Every row comes from one small tree of marks. The marks that hang from a mark follow it in brackets, in the order of their numbers. Every link used is in the known rows. Which tree was each row made from?
Known rows:
J903{J463 J614}: [-7.3 24.7 6.7 34.6 11.5 -27.6 -1.5 17.2 0.7 14.8 0.4 -27.0 -0.4 -5.6 -15.4 -33.1 -12.3 -29.5 -4.5 36.6 10.3 17.4 50.6 -18.8 -15.3 1.5 -39.0 20.8 -14.0 10.4 -25.0 18.9]
J272{J392}: [0.2 13.2 31.9 -3.0 5.0 -0.3 -10.1 1.4 -13.7 8.6 30.8 -2.2 1.8 8.9 9.2 -30.3 26.0 0.3 -7.0 8.8 15.4 -24.6 -5.6 -19.8 12.4 12.6 -8.0 18.7 -10.3 -23.2 -24.5 -22.7]
J625{J392{J272}}: [4.0 -2.9 10.4 -6.7 -3.1 7.8 -2.6 -11.7 -14.2 23.2 21.2 -8.4 5.1 8.8 -1.2 -23.3 16.9 -1.2 4.1 14.4 -6.5 -5.5 -17.4 -15.0 -0.1 28.1 31.2 6.4 -15.5 -13.9 -8.9 -17.2]
J392{J272 J614 J625}: [-13.3 -19.9 -18.3 -20.2 24.8 -13.5 11.1 5.0 -1.3 -4.1 -11.7 15.8 9.4 -29.7 14.2 42.2 12.7 9.6 14.3 -5.3 -5.2 10.4 -12.3 6.9 -9.4 14.6 88.5 -23.2 3.6 -11.7 9.7 -4.0]
J460{J463{J392{J272 J614{J903}}}}: [0.5 -4.0 -11.8 -19.3 -2.1 37.2 -2.1 -6.1 6.9 25.7 -30.5 21.6 -12.0 -6.8 11.3 15.9 18.7 -4.1 17.5 27.1 11.9 -15.0 1.1 -3.8 -6.7 3.5 25.1 -11.8 -22.3 -3.9 -6.9 19.0]
J903{J463{J392{J272} J460} J614}: [4.0 5.3 0.8 30.5 -16.1 3.9 9.8 16.2 7.5 -10.6 -8.0 -16.3 -11.7 3.9 -14.8 4.6 -27.6 -8.8 -6.5 -6.5 5.2 -12.0 7.1 -9.1 -23.7 -2.5 -35.5 8.3 0.7 14.8 10.4 -1.6]
J272{J392{J463 J614{J903} J625}}: [-7.5 -0.9 6.0 -23.8 10.6 7.9 0.0 1.1 15.9 5.5 18.5 32.3 -4.6 -8.4 13.3 23.2 13.8 8.9 8.5 -17.9 17.4 4.4 -4.4 -3.0 14.0 -9.9 26.8 -18.8 0.1 -4.1 6.6 -13.5]
J625{J392{J463{J903}}}: [7.7 11.1 15.8 -5.1 -5.9 -1.3 -8.4 -24.2 -11.0 34.6 20.9 -0.2 10.6 9.9 -6.8 -30.1 12.4 4.6 7.2 5.2 -14.0 8.1 -1.5 -6.4 33.8 4.2 -20.7 8.0 -13.8 -5.4 -6.2 -0.1]
J272{J392{J614{J903} J625}}: [4.8 -4.4 6.9 -15.4 17.0 2.8 -8.0 2.5 9.3 -8.9 19.6 19.9 -0.7 -6.4 16.0 -2.2 17.7 -6.1 -1.6 1.3 26.7 -1.1 2.3 -4.5 -12.9 0.7 26.1 -3.8 1.5 -18.2 -5.7 -7.3]
J903{J614{J460{J463{J392}}}}: [1.6 5.3 -7.2 15.1 7.0 10.5 -16.5 21.9 15.2 -18.2 -13.3 -30.9 -16.2 10.5 -4.3 -28.6 -4.9 -32.2 -18.5 41.5 3.1 8.1 31.2 -8.3 -3.9 -7.4 -30.9 26.2 3.0 8.9 -38.1 8.8]
J625{J392{J272 J463}}: [-8.7 -0.5 9.0 -14.9 -10.7 10.8 5.5 -11.8 -6.3 36.2 19.6 2.4 2.2 5.9 -5.5 2.3 14.4 12.2 14.2 -4.5 -18.9 0.6 -24.8 -14.7 27.1 19.9 32.1 -7.8 -15.3 0.0 2.5 -21.8]
J903{J463{J460} J614}: [-11.8 24.3 -0.1 37.0 7.3 -10.3 9.0 18.2 -10.7 -5.2 5.2 -32.6 -0.2 5.5 -7.9 -21.1 -25.2 -19.2 -15.9 18.6 15.6 14.3 41.7 -7.8 -15.8 -3.6 -51.1 24.8 5.0 11.6 -12.9 -5.5]
J903{J463{J392 J460} J614}: [12.0 11.6 5.2 37.0 -9.5 1.5 -1.5 13.7 4.5 -11.6 -3.7 -19.6 -8.5 7.6 -5.2 -13.4 -25.9 -19.8 -13.7 5.9 9.6 -5.6 23.6 -6.2 -22.1 -9.6 -64.8 25.5 5.4 14.3 -3.4 -6.6]
J903{J463{J392{J625} J460} J614}: [8.3 6.3 -0.9 37.1 1.0 -2.9 -6.3 20.0 11.8 -20.0 -6.6 -13.1 -10.3 5.2 2.2 -2.3 -19.9 -19.5 -8.9 0.9 11.0 -1.4 19.4 -9.5 -33.9 -14.4 -46.4 12.4 18.0 14.2 -1.3 -13.8]
J625{J392{J272 J463{J460} J614}}: [0.6 -18.0 -4.2 -21.7 -18.2 24.4 31.0 -18.8 -7.8 16.6 22.0 7.9 4.2 3.0 5.1 42.3 -9.3 18.4 1.0 -12.7 -24.8 7.4 -26.8 7.2 23.1 20.3 33.5 -2.8 -1.6 3.6 35.6 -30.2]
J625{J392}: [15.1 6.0 16.0 3.2 5.4 4.3 -13.5 -15.2 -18.2 22.5 26.1 -12.6 8.8 14.7 9.4 -46.8 18.6 -15.8 -5.3 32.3 -0.9 0.6 2.8 -13.5 3.5 18.0 -6.3 27.6 -10.8 -15.6 -24.0 -23.4]
J272{J392{J463 J614{J460 J903} J625}}: [-16.9 -6.1 -3.2 -23.0 10.2 -5.5 2.0 13.4 17.8 -20.9 19.4 20.2 -6.1 4.2 15.6 21.4 4.4 3.6 -6.4 -17.8 13.6 10.2 -4.9 7.5 8.7 -15.7 25.7 -16.5 17.5 7.6 3.5 -16.3]
J460{J463{J392{J272 J625} J903{J614}}}: [5.1 -1.1 -6.2 -3.6 -1.3 24.4 -19.9 0.6 22.3 15.0 -35.4 4.8 -14.7 -11.9 -12.9 -0.1 18.8 -9.5 24.2 18.5 1.7 -10.1 3.2 -21.8 -11.6 -4.5 4.0 -17.2 -17.2 -8.2 -10.3 41.5]
J463{J392{J272 J614} J460 J903}: [28.4 -16.3 -2.0 -8.9 -19.7 18.1 10.2 -23.0 -10.7 -24.9 -15.3 15.6 10.4 -4.2 -4.6 21.3 -14.6 29.1 -5.2 -41.7 -7.8 -24.9 -33.4 32.4 6.7 -0.6 -8.0 -1.9 9.6 -13.7 36.7 9.8]

Which tree is each row?
[23.6 -21.1 4.3 -12.8 -8.4 7.8 3.1 -10.6 1.3 2.7 -14.7 19.3 1.0 -14.4 8.3 21.7 5.5 9.9 5.7 -8.4 -13.6 -24.3 -26.0 10.7 3.9 15.6 30.0 0.6 -10.1 -9.2 10.9 -0.3]
J463{J392{J272 J614}}
[-17.7 8.6 22.4 -12.5 10.1 -3.1 -10.4 8.7 2.1 12.0 26.3 17.6 -3.1 2.2 15.7 8.9 28.9 11.5 11.1 -18.2 7.2 -11.4 -19.1 -20.5 23.7 -3.6 16.9 -10.6 3.3 -7.0 -11.2 -36.0]
J272{J392{J463 J625}}
[26.6 8.1 12.5 9.8 -6.5 10.8 -19.8 -19.2 -22.9 -21.9 -5.8 3.9 11.5 11.9 2.4 -33.8 0.2 19.7 -12.1 -31.9 10.0 -28.0 -18.6 21.7 14.9 -14.3 -56.4 15.8 17.2 -18.8 -1.9 -8.4]
J463{J392 J460 J903}
[-0.8 -5.9 -0.9 9.0 -14.0 -9.1 23.3 0.8 -14.3 -4.0 -5.4 6.9 2.9 4.0 16.7 30.9 -15.2 8.7 -3.2 -10.1 -1.2 -20.2 -11.7 12.8 -19.3 3.7 -5.3 0.3 6.2 12.1 26.3 -13.4]
J903{J463{J392{J272 J614} J460}}
[-5.1 6.8 -6.5 -13.9 2.7 -1.9 24.2 -19.0 -21.1 2.4 0.4 14.3 18.4 -12.4 2.1 28.7 -14.3 30.4 -4.4 -25.9 -11.1 15.2 3.4 33.7 48.2 -10.9 -16.0 -1.1 9.4 1.0 21.7 0.0]
J392{J463{J460 J903} J614}
[-6.8 8.9 17.0 -3.1 1.5 9.3 -6.0 5.1 8.8 -12.3 23.8 6.8 -2.1 1.8 -6.2 6.2 5.2 13.5 0.9 -35.1 8.1 -4.0 -13.1 -11.6 21.8 -13.9 -20.6 -7.4 13.0 -8.4 5.5 -18.1]
J272{J392{J463{J460 J903{J614}} J625}}
[-6.1 12.4 -8.7 1.0 18.1 -17.8 7.5 -3.0 -10.4 12.2 -5.3 9.7 10.5 -10.9 8.1 -15.5 -6.4 -9.9 -4.1 22.7 24.4 20.5 39.8 16.2 -11.9 -4.2 1.9 2.7 -9.3 1.9 -10.7 21.4]
J392{J614{J903{J463}}}
[0.1 -20.0 -8.5 -25.0 -18.8 -7.7 21.4 -17.1 3.2 6.8 12.7 -0.2 6.2 6.4 -11.8 21.3 -12.0 11.2 -1.8 -4.3 -34.9 16.5 -16.8 13.7 19.8 11.6 24.9 -7.9 -5.3 9.6 28.4 13.3]
J625{J392{J272 J463{J903} J614{J460}}}
[-4.4 -1.6 -5.2 26.8 -13.5 -25.8 1.5 28.6 21.2 -21.8 -13.1 -27.3 -15.2 9.8 -17.9 -9.0 -26.1 -24.1 -13.3 11.5 -5.3 -1.1 17.2 -6.5 -29.7 -5.4 -26.2 9.1 1.7 27.9 -5.5 18.2]
J903{J463{J392{J272}} J614{J460}}
[-20.6 28.0 6.9 -4.1 8.1 -2.0 1.1 -10.8 -30.9 7.4 5.5 3.9 17.7 2.9 -2.9 -11.6 2.0 33.3 -0.3 -35.3 3.5 5.2 -1.6 17.6 53.3 -18.1 -29.8 -4.1 12.4 -2.3 -5.9 -14.2]
J392{J463{J460 J903}}
[6.0 -11.3 -10.4 -19.0 -1.7 14.8 -5.4 -11.5 9.5 17.8 -35.5 21.9 -6.1 -16.6 8.4 26.3 22.6 0.8 25.3 18.0 -7.0 -14.2 -8.0 -3.7 -10.6 0.6 24.9 -22.8 -15.8 -9.3 4.9 37.3]
J460{J463{J392{J272 J614 J625} J903}}
[14.2 6.2 -0.1 4.6 4.6 20.1 -30.1 -3.7 18.0 14.8 -31.6 2.5 -12.0 -9.2 -4.1 -18.6 19.6 -20.9 16.6 32.2 4.7 -5.0 18.8 -18.8 -9.0 -12.3 -26.7 -1.3 -14.4 -8.8 -25.1 36.1]
J460{J463{J392{J625} J903{J614}}}
[7.9 -15.4 -4.1 -21.2 -22.5 16.4 28.0 -27.5 -7.8 14.9 15.9 9.1 8.1 0.0 -9.2 33.2 -12.6 23.2 3.9 -18.8 -27.6 9.1 -24.9 12.2 24.9 15.5 17.7 -7.0 -6.1 -0.8 40.8 -4.0]
J625{J392{J272 J463{J460 J903} J614}}
[9.1 -7.8 -1.4 -1.4 -2.5 10.8 -15.8 -8.5 -9.0 -32.5 -15.5 14.7 7.2 -0.2 1.4 2.4 5.9 29.2 4.2 -53.0 6.1 -25.6 -43.2 17.5 -4.0 -13.1 3.6 -20.3 25.3 -16.3 16.1 -10.7]
J463{J392{J272 J625} J460 J903}
[-14.2 12.7 -9.8 13.8 16.5 3.4 -10.9 24.0 5.9 -13.9 -6.5 -39.6 -10.5 9.3 -7.5 -33.1 -3.5 -31.5 -20.3 48.5 6.4 20.3 43.8 -9.9 0.4 -3.7 -20.7 25.4 1.2 7.5 -44.3 8.5]
J903{J614{J460{J463}}}
[27.0 -24.6 -3.3 -15.1 -2.8 -10.3 -10.6 -17.1 12.3 -8.4 -26.3 27.4 5.2 -25.0 -4.2 18.7 8.0 13.7 16.5 -27.1 -12.6 -14.8 -27.7 15.2 -6.6 -0.2 27.6 -21.5 -0.9 -15.8 21.7 32.6]
J463{J392{J272 J614 J625} J903}
[16.9 -19.6 0.6 -14.5 -8.4 8.6 15.2 -18.6 -5.7 20.7 17.3 -0.7 5.5 -3.1 2.3 8.2 4.2 -3.6 1.9 21.0 -19.1 2.9 -12.8 -3.3 -3.1 34.8 41.1 9.8 -17.5 -12.7 13.7 -4.9]
J625{J392{J272 J614}}
[5.8 -21.4 -13.4 -19.8 -14.3 5.2 16.9 -15.5 0.0 5.3 6.0 -11.7 2.7 10.5 -0.5 8.5 -2.3 -10.6 -5.7 34.8 -21.9 8.8 -4.5 3.3 -10.0 21.9 27.8 4.3 -11.4 -1.7 12.8 19.4]
J625{J392{J272 J614{J460{J463{J903}}}}}
[-10.5 -13.8 -20.2 -6.0 33.5 -33.1 -1.2 13.8 -5.7 -37.4 -2.3 -5.8 9.3 -6.4 31.8 12.5 2.5 -12.2 -18.4 16.5 -1.2 25.0 13.3 23.9 -10.9 -4.0 41.3 3.6 31.2 1.8 -14.5 -16.3]
J392{J614{J460} J625}
[-13.4 2.7 5.0 12.0 2.6 -30.6 -7.4 10.7 -3.2 10.8 -13.8 10.1 -1.7 -1.0 13.7 6.0 12.1 -1.4 16.2 -3.3 4.5 -18.1 -10.8 -10.1 -27.8 -1.8 15.1 -17.5 -0.8 8.3 -4.0 -4.2]
J903{J463{J392{J272 J625}}}
[-30.8 3.2 -15.6 -8.2 8.6 4.3 5.1 9.9 4.0 -12.3 -9.6 6.8 2.9 -17.9 -21.9 31.7 -4.3 36.6 18.1 -59.2 -2.2 17.9 -19.7 3.2 25.5 -16.1 32.8 -41.1 18.2 3.7 18.6 -3.7]
J392{J272 J463{J460 J903{J614}} J625}
[-9.4 -7.9 -10.7 25.7 -3.1 -30.5 -4.9 35.8 28.6 -30.7 -16.4 -22.1 -17.2 5.4 -9.0 1.4 -21.2 -26.6 -8.2 5.9 -2.1 5.0 13.8 -8.5 -42.3 -11.3 -6.3 -3.8 12.2 27.4 -3.6 12.7]
J903{J463{J392{J272 J625}} J614{J460}}
[-27.8 35.2 -4.1 16.3 21.8 -7.5 -7.7 9.2 -28.2 -0.1 2.9 -2.3 8.4 14.2 8.7 -48.8 -2.2 0.6 -7.4 0.5 52.3 11.6 33.8 8.7 -13.2 -20.1 -22.9 -1.7 7.6 3.9 -26.6 -7.4]
J614{J903{J463{J460}}}
[-2.7 -4.1 -0.3 -7.7 -17.2 1.4 3.6 -7.3 9.2 8.8 13.6 -14.0 -2.0 9.8 -30.4 -10.7 -8.7 3.6 1.6 -7.5 -23.9 16.2 -10.7 -7.5 20.8 7.5 4.4 -6.4 -9.8 7.3 9.4 13.1]
J625{J392{J272 J463{J903{J614{J460}}}}}
[4.3 6.3 -0.5 35.7 -6.1 -29.6 -8.0 26.0 17.6 -21.8 -7.1 -30.1 -12.4 14.9 -9.7 -27.2 -25.0 -35.2 -21.2 24.2 0.3 4.9 33.2 -3.5 -26.3 -13.2 -55.4 24.9 5.4 27.4 -18.5 13.8]
J903{J463{J392} J614{J460}}
